Known rows, with every step that occurs
vufos -> sufa -> naguv -> goda: [ 1.31 -0.10 -1.11  2.25  1.80 -2.86 -0.31  3.04  0.21  0.92 -1.16 -2.45
 -0.93 -5.27  0.39  2.85  0.72 -1.82 -3.22  2.04 -0.89]
lizov -> naguv -> sufa -> vufos: [ 0.85  0.56 -0.69  2.02  0.05  0.16 -0.07  2.23  2.13  2.28 -2.10 -1.67
 -4.12 -2.49  3.48  1.10  2.47  0.61 -0.38  2.27 -0.89]
vufos -> goda: [-0.50 -0.40  0.04 -0.52  0.87 -2.29  0.03  1.22 -0.85 -0.41  0.01 -0.46
 -1.57 -1.20  0.70  1.38  2.19  1.38 -2.12  1.26 -0.63]
goda -> naguv -> sufa -> losok: [-1.54  0.44 -2.53  3.99 -0.52 -0.85  2.19  1.96  1.76 -0.45  1.01 -0.27
 -2.85 -3.16  1.23  1.22 -0.02  0.16  2.14 -2.05 -0.26]
lizov -> vufos: [-0.32 -1.06  1.10 -0.36  0.05  1.91 -0.09 -0.24 -0.12  1.08 -1.38 -1.47
 -1.96  1.38  1.91 -1.27  1.22  0.55  0.64  1.51 -0.35]
tamat -> naguv -> sufa -> losok -> goda: [-2.26  0.03 -3.08  0.81  2.04 -1.28  0.79  1.98  1.89 -0.06  0.46 -1.15
 -3.88 -2.03  5.21  1.93  1.22 -2.26 -2.41  0.70 -2.40]
lizov -> vufos -> sufa -> losok -> goda -> naguv: [-2.30 -2.27  0.56  3.57  0.74 -1.18  1.11  3.11 -0.84  0.14 -1.40 -2.70
 -5.01 -0.97  3.08  1.68 -0.37 -0.23  0.28 -0.23 -1.82]
vufos -> goda -> naguv: [ 0.42 -0.24 -0.90  1.78  0.72 -2.78  0.98  2.77 -0.82  1.43  0.21 -0.28
 -3.08 -1.44 -0.79 -0.26  1.86  1.69  0.22  0.08  0.20]
vufos -> goda -> naguv -> sufa: [ 0.85 -0.06 -2.63  1.11 -0.21 -6.09  0.72  3.81  0.19  1.15  0.17 -0.23
 -3.90 -4.44  0.05  2.00  2.11  1.41 -1.69 -0.20 -0.16]
naguv -> goda -> vufos -> sufa -> losok: [-1.55 -1.35 -2.43  4.96  0.18 -1.50  1.97  2.08  1.27 -1.08 -0.70 -1.85
 -3.27 -4.65  1.23  1.50  1.25 -0.91 -1.44  0.04 -1.61]
goda -> vufos -> sufa -> naguv: [ 1.63  0.06 -1.04  5.45  2.10 -1.50  1.02  2.24 -1.90  3.13 -2.06 -0.48
 -1.74 -2.10 -3.67  0.42 -0.12 -1.13 -0.57  0.55 -0.22]
sufa -> vufos: [-1.05 -0.54 -0.92  2.99 -1.30  2.11  1.49  0.69 -0.24  1.56 -0.47 -0.92
 -2.10  0.44  1.37 -0.37  1.22  0.48  2.52 -0.02 -1.03]
losok -> sufa -> vufos -> goda: [-2.95 -1.34 -0.78  0.81 -1.13 -2.29 -1.20  2.33 -1.05  2.16 -0.77 -1.59
 -4.58 -0.30  1.02  1.99  3.37  2.08 -2.25  2.68 -1.35]
lizov -> vufos -> goda: [-0.79 -1.52  1.05 -0.92  0.70 -0.34  0.01  0.90 -0.89  0.52 -1.40 -1.90
 -3.50  0.31  2.59  0.11  3.55  1.93 -1.57  2.69 -1.01]
goda -> naguv -> sufa: [ 1.40  0.28 -2.63  1.61 -1.06 -3.76  0.65  2.57  1.03  1.56  0.25  0.22
 -2.39 -3.16 -0.62  0.63 -0.15  0.11  0.23 -1.35  0.38]
tamat -> naguv: [ 0.49  0.21 -1.85 -0.47  2.67  1.23  0.09  0.45  0.64  2.93 -0.05 -0.16
 -0.86  0.46  0.44 -2.48  1.89 -1.72 -0.10  1.09 -0.23]
losok -> sufa: [-1.41 -0.37  0.15 -1.81 -0.77 -2.00 -2.66  0.49  0.05  1.03 -0.27 -0.30
 -0.78  0.51 -1.03  0.91 -0.15  0.33 -2.50  1.42  0.32]
naguv -> goda -> vufos -> sufa: [ 1.26 -1.38 -2.29  2.48 -0.50 -4.44  0.49  2.67  0.54  0.97 -1.37 -1.28
 -2.78 -4.83 -0.74  0.93  1.25 -1.05 -3.26  0.71 -1.04]
naguv -> goda: [-0.03 -0.48 -1.20 -0.24 -0.65 -1.14 -0.22  1.13  1.86 -0.57  0.24 -1.37
 -1.42 -2.69  2.34  0.48  1.32 -0.55 -1.59  1.44 -0.54]
vufos -> lizov -> naguv -> sufa -> losok: [-1.00 -0.45  0.25  1.42  1.34  0.54  0.45  0.17  1.46 -0.66 -2.26 -0.99
  0.09 -4.68  3.07  3.36  1.63 -0.53 -0.22  2.28 -0.96]
vufos -> lizov -> naguv -> sufa -> losok -> goda: [-1.57 -1.01  0.84  0.91  1.04 -1.57 -0.21  1.37  0.93 -1.32 -2.54 -1.43
 -1.82 -4.21  4.85  5.02  0.49 -0.97 -2.12  2.87 -2.03]
lizov -> vufos -> goda -> naguv: [ 0.00 -1.39  0.19  1.33  0.61 -0.75  0.86  2.54 -0.84  2.38 -1.16 -1.64
 -5.23  0.07  1.02 -1.62  3.02  2.32  0.83  1.60 -0.18]
sufa -> naguv: [ 0.70  1.04 -0.01  2.66  2.00  1.69  0.35  0.80 -0.69  1.63 -0.57 -0.66
 -0.42 -0.09 -0.62  0.03 -0.25 -0.53  1.03  1.35  0.13]
vufos -> lizov: [-0.29 -1.69  0.18  0.00 -0.65 -0.36  0.40 -0.86 -1.71  0.66 -1.45  0.46
  2.51 -1.63 -1.05  1.28  0.30 -0.84  0.95  0.68 -0.40]
goda -> vufos: [ 0.55 -0.30 -1.07  2.97 -0.29  0.23  1.24  0.44 -0.22  1.58 -0.75  0.53
 -2.35  0.32 -1.87 -1.99  0.23  0.17  0.88 -0.16  0.03]
naguv -> sufa -> losok -> goda: [-2.94 -0.23 -1.38  1.30 -0.59 -2.48  0.65  1.63  1.27 -2.96  0.41 -0.94
 -3.13 -2.46  4.70  4.54 -0.46 -0.59 -2.18 -0.41 -2.07]
tamat -> naguv -> goda: [ 0.55 -0.26 -3.03 -0.79  2.09  0.10 -0.09  1.62  2.60  2.35  0.16 -1.64
 -2.17 -2.21  2.92 -1.93  2.95 -2.25 -1.76  2.39 -0.83]
tamat -> naguv -> goda -> vufos: [ 1.17 -0.54 -4.08  2.24  1.68  0.23  1.12  2.08  2.28  3.87 -0.57 -1.06
 -4.51 -2.05  1.18 -3.86  3.13 -2.17 -0.81  2.45 -0.82]

Rows
[-0.98 -0.77 -2.72  1.95 -1.42 -3.56  1.33  2.83 -0.01  0.85 -0.46 -1.29
 -4.49 -3.65  2.90  3.30  3.96  1.63 -1.76  1.00 -2.02]
naguv -> sufa -> vufos -> goda
[-1.95 -1.05 -0.47  3.91  0.79 -3.07  1.10  3.32 -0.91 -0.89 -0.13 -1.15
 -3.02 -2.31  1.00  2.85 -1.64 -0.76 -0.33 -1.65 -1.46]
vufos -> sufa -> losok -> goda -> naguv
[-1.62 -1.51  1.56  4.63  1.75  2.03  1.09  0.80 -0.30  0.64 -3.30 -0.83
 -3.35 -0.84  2.25  0.75  0.40 -0.51  0.81  3.13 -1.72]
sufa -> losok -> goda -> vufos -> lizov -> naguv
[ 0.57 -0.73 -2.27  2.69 -0.94 -0.87  0.99  1.65  1.75  0.93 -0.67 -0.87
 -3.53 -2.32  0.58 -1.27  1.44 -0.35 -0.55  1.37 -0.53]
naguv -> goda -> vufos
[-2.30  0.24 -1.76  1.67 -0.37 -0.37  1.28  0.44  1.65 -2.32  0.83 -0.54
 -1.18 -2.71  2.85  2.79  0.48 -0.01 -0.25 -1.06 -1.09]
naguv -> sufa -> losok
[ 1.27 -1.22  0.91 -0.67  0.98 -0.13 -1.06  1.03  1.61  1.10 -2.76 -1.82
 -0.15 -4.48  2.54  1.15  2.13 -0.85 -1.44  4.65 -0.45]
vufos -> lizov -> naguv -> goda
[ 0.92 -1.31 -0.05  1.86  1.74 -0.95 -0.35  2.76  0.09  2.01 -2.49 -3.91
 -2.95 -3.99  2.42  1.59  1.94 -1.27 -2.60  3.56 -1.22]
lizov -> vufos -> sufa -> naguv -> goda
[ 0.71  0.57 -1.09  2.49  1.22  0.74  0.24  1.99  1.37  1.02 -0.32 -2.06
 -1.76 -2.82  1.68  0.61  1.07 -1.12 -0.58  2.70 -0.46]
sufa -> naguv -> goda
[-0.28 -0.73 -3.13  4.02 -2.48 -3.60  1.40  4.52  0.44  2.49 -0.50 -1.07
 -6.36 -2.31  2.78  1.97  0.13  0.15  1.04 -0.73 -1.70]
losok -> goda -> naguv -> sufa -> vufos
[ 0.86 -2.08 -3.81  2.30  1.05 -0.10  1.55  1.21  0.60  4.59 -1.97 -0.63
 -2.11 -3.53  0.12 -2.66  3.39 -2.84  0.16  3.17 -1.18]
tamat -> naguv -> goda -> vufos -> lizov
[-1.74 -0.01 -2.60  3.45  0.30 -3.18  2.26  3.17  0.87 -0.95  0.88 -0.90
 -4.34 -4.33  1.97  2.51  2.15  1.57 -0.12 -0.87 -0.88]
vufos -> goda -> naguv -> sufa -> losok
[ 0.08 -1.27  1.19  2.73  0.40  3.07  0.52  0.49 -0.51  3.23 -3.42 -1.25
 -0.95 -1.38  1.61  0.26  2.31  0.13  2.63  3.26 -0.94]
sufa -> vufos -> lizov -> naguv
[-0.52 -0.35 -2.81  2.35 -2.18 -1.21  1.21  1.66  0.87  1.26 -0.47 -0.83
 -2.95 -2.42  2.33  2.04  1.68  0.24  0.42 -0.27 -1.45]
naguv -> sufa -> vufos
[ 0.22 -1.80  1.04 -0.72  0.50 -1.53 -0.61  0.67 -1.16  0.93 -2.12 -1.88
 -1.15 -1.15  0.57  1.02  0.99 -0.26 -2.02  0.97 -0.88]
lizov -> vufos -> sufa
[-2.79 -1.07  0.30  1.66  0.95 -2.69  0.32  1.75 -0.92 -2.82 -0.31 -1.40
 -1.40 -2.10  2.57  4.47 -1.10 -1.03 -2.58 -0.69 -2.20]
vufos -> sufa -> losok -> goda
[ 0.27 -0.28 -3.56  4.60 -2.27 -1.55  2.12  3.32  0.85  3.16 -0.24 -0.58
 -4.46 -2.82  0.77  0.32  1.06  0.56  2.96 -1.39 -0.61]
goda -> naguv -> sufa -> vufos
[ 0.47 -1.50 -0.51  2.20  0.08 -5.37  0.01  2.71 -1.72  0.87 -1.86 -0.21
 -3.19 -1.64 -1.16  1.96 -1.04 -0.87 -3.40 -0.07 -1.58]
losok -> goda -> vufos -> sufa
[-0.42 -1.71 -1.84  3.65 -0.38 -1.57 -0.93  2.03 -0.44  4.41 -2.78 -1.30
 -2.52 -3.71 -2.18  0.87  1.29 -1.43 -1.33  4.73 -0.43]
losok -> sufa -> naguv -> goda -> vufos -> lizov
[ 0.34 -2.35 -2.00  2.77 -1.55 -1.29  1.45  0.79 -0.01  1.68 -2.00 -0.39
 -1.26 -3.95 -0.39 -0.15  1.59 -1.20  0.39  1.91 -0.84]
naguv -> goda -> vufos -> lizov
[-2.81 -0.84 -0.65  4.88 -0.02  1.06  1.88  1.11  0.15 -1.07 -0.28 -0.31
 -4.52  0.74  2.15  0.39 -0.66 -0.18  0.81 -0.15 -1.72]
sufa -> losok -> goda -> vufos
[-0.71 -0.82 -1.67  4.93 -0.48 -0.65  2.42  3.52 -0.99  3.09 -0.31 -1.18
 -5.36 -0.95  0.54 -0.54  3.05  2.11  2.56  0.12 -0.92]
sufa -> vufos -> goda -> naguv
[ 1.11  0.27 -2.16  5.48  0.92  0.80  1.30  2.37  1.13  2.59 -1.13 -1.50
 -4.02 -2.36 -0.01 -1.28  1.34 -0.90  0.38  2.58 -0.35]
sufa -> naguv -> goda -> vufos
[-0.49 -2.39 -2.84  4.14 -3.09 -3.98  1.85  3.65 -1.30  3.18 -1.88 -0.59
 -3.95 -4.06  1.66  3.37  0.48 -0.70  1.86  0.02 -2.09]
losok -> goda -> naguv -> sufa -> vufos -> lizov
[-0.86  1.15  0.09  1.38  1.89  1.00 -0.04  0.97  3.09 -1.23 -0.82 -1.32
 -2.36 -3.03  4.03  2.05  1.33  0.33 -1.21  1.62 -0.59]
lizov -> naguv -> sufa -> losok
[ 0.96 -0.95 -1.14  2.72  0.21 -3.37  0.56  1.46 -1.31  1.60 -1.56  0.15
 -1.25 -2.23 -3.14  0.39 -0.01 -0.45 -1.58 -0.77 -0.45]
goda -> vufos -> sufa
[ 2.59 -0.60 -0.41  2.11  1.78 -3.09 -0.85  3.32  1.87  1.92 -3.04 -2.19
 -3.94 -4.91  0.67  0.20  1.96 -0.50 -3.97  3.39 -0.57]
lizov -> naguv -> goda -> vufos -> sufa
[-3.03 -2.40 -0.38  4.95 -0.53  0.79  2.37  0.20 -1.59 -0.34 -1.75  0.00
 -2.06 -0.85  1.09  1.56 -0.27 -0.97  1.68  0.48 -2.11]
sufa -> losok -> goda -> vufos -> lizov
[-1.70 -0.91 -1.11  5.13  0.90 -0.37  2.17  0.87 -0.64 -0.52 -0.83 -0.41
 -1.75 -2.10 -1.13  0.96  0.17 -0.43  0.16 -1.43 -1.12]
goda -> vufos -> sufa -> losok
[ 1.13  0.35  0.00  2.45  2.41 -1.75 -0.16  1.73 -1.68  1.47 -1.36 -1.06
  0.57 -2.62 -1.88  2.32 -0.41 -1.28 -1.72  0.62 -0.25]
vufos -> sufa -> naguv
[-2.50 -0.28 -0.43  4.16  0.35  0.47  1.69  2.23  0.39 -0.82  0.72 -0.77
 -3.93  0.27  2.40  0.47 -1.40 -0.05  2.17 -1.07 -0.93]
sufa -> losok -> goda -> naguv
[ 0.64 -0.19 -2.11  1.04 -1.32 -5.76 -0.04  3.75  0.66  0.93 -0.04 -0.20
 -4.28 -2.85  1.27  2.31 -1.05 -0.35 -1.53 -0.68 -0.63]
losok -> goda -> naguv -> sufa
[-1.54 -0.90 -0.95  2.62 -0.37 -0.21  1.56  1.90 -1.05  1.24 -0.49 -1.30
 -3.74 -0.64  2.07  0.96  3.54  1.86  0.33  1.23 -1.70]
sufa -> vufos -> goda
[ 1.06 -1.67  1.60  2.12  1.10 -0.84 -0.27  1.43 -0.97  2.70 -4.04 -0.26
 -2.80 -1.01  0.18  0.25  0.31 -0.49 -0.75  3.68 -0.93]
losok -> goda -> vufos -> lizov -> naguv
[-0.77  0.22 -0.93  0.68  0.57 -1.39 -2.51  2.49  1.33  2.05 -0.65 -2.33
 -2.72 -2.25  0.63  1.50  0.95 -0.89 -3.20  4.23 -0.14]
losok -> sufa -> naguv -> goda
[-0.40 -0.52 -4.48  1.47  1.21 -2.45  1.46  3.26  0.53  3.69 -0.50 -1.49
 -5.25 -3.29  3.51  0.83  5.64 -0.04 -1.88  2.09 -2.36]
tamat -> naguv -> sufa -> vufos -> goda
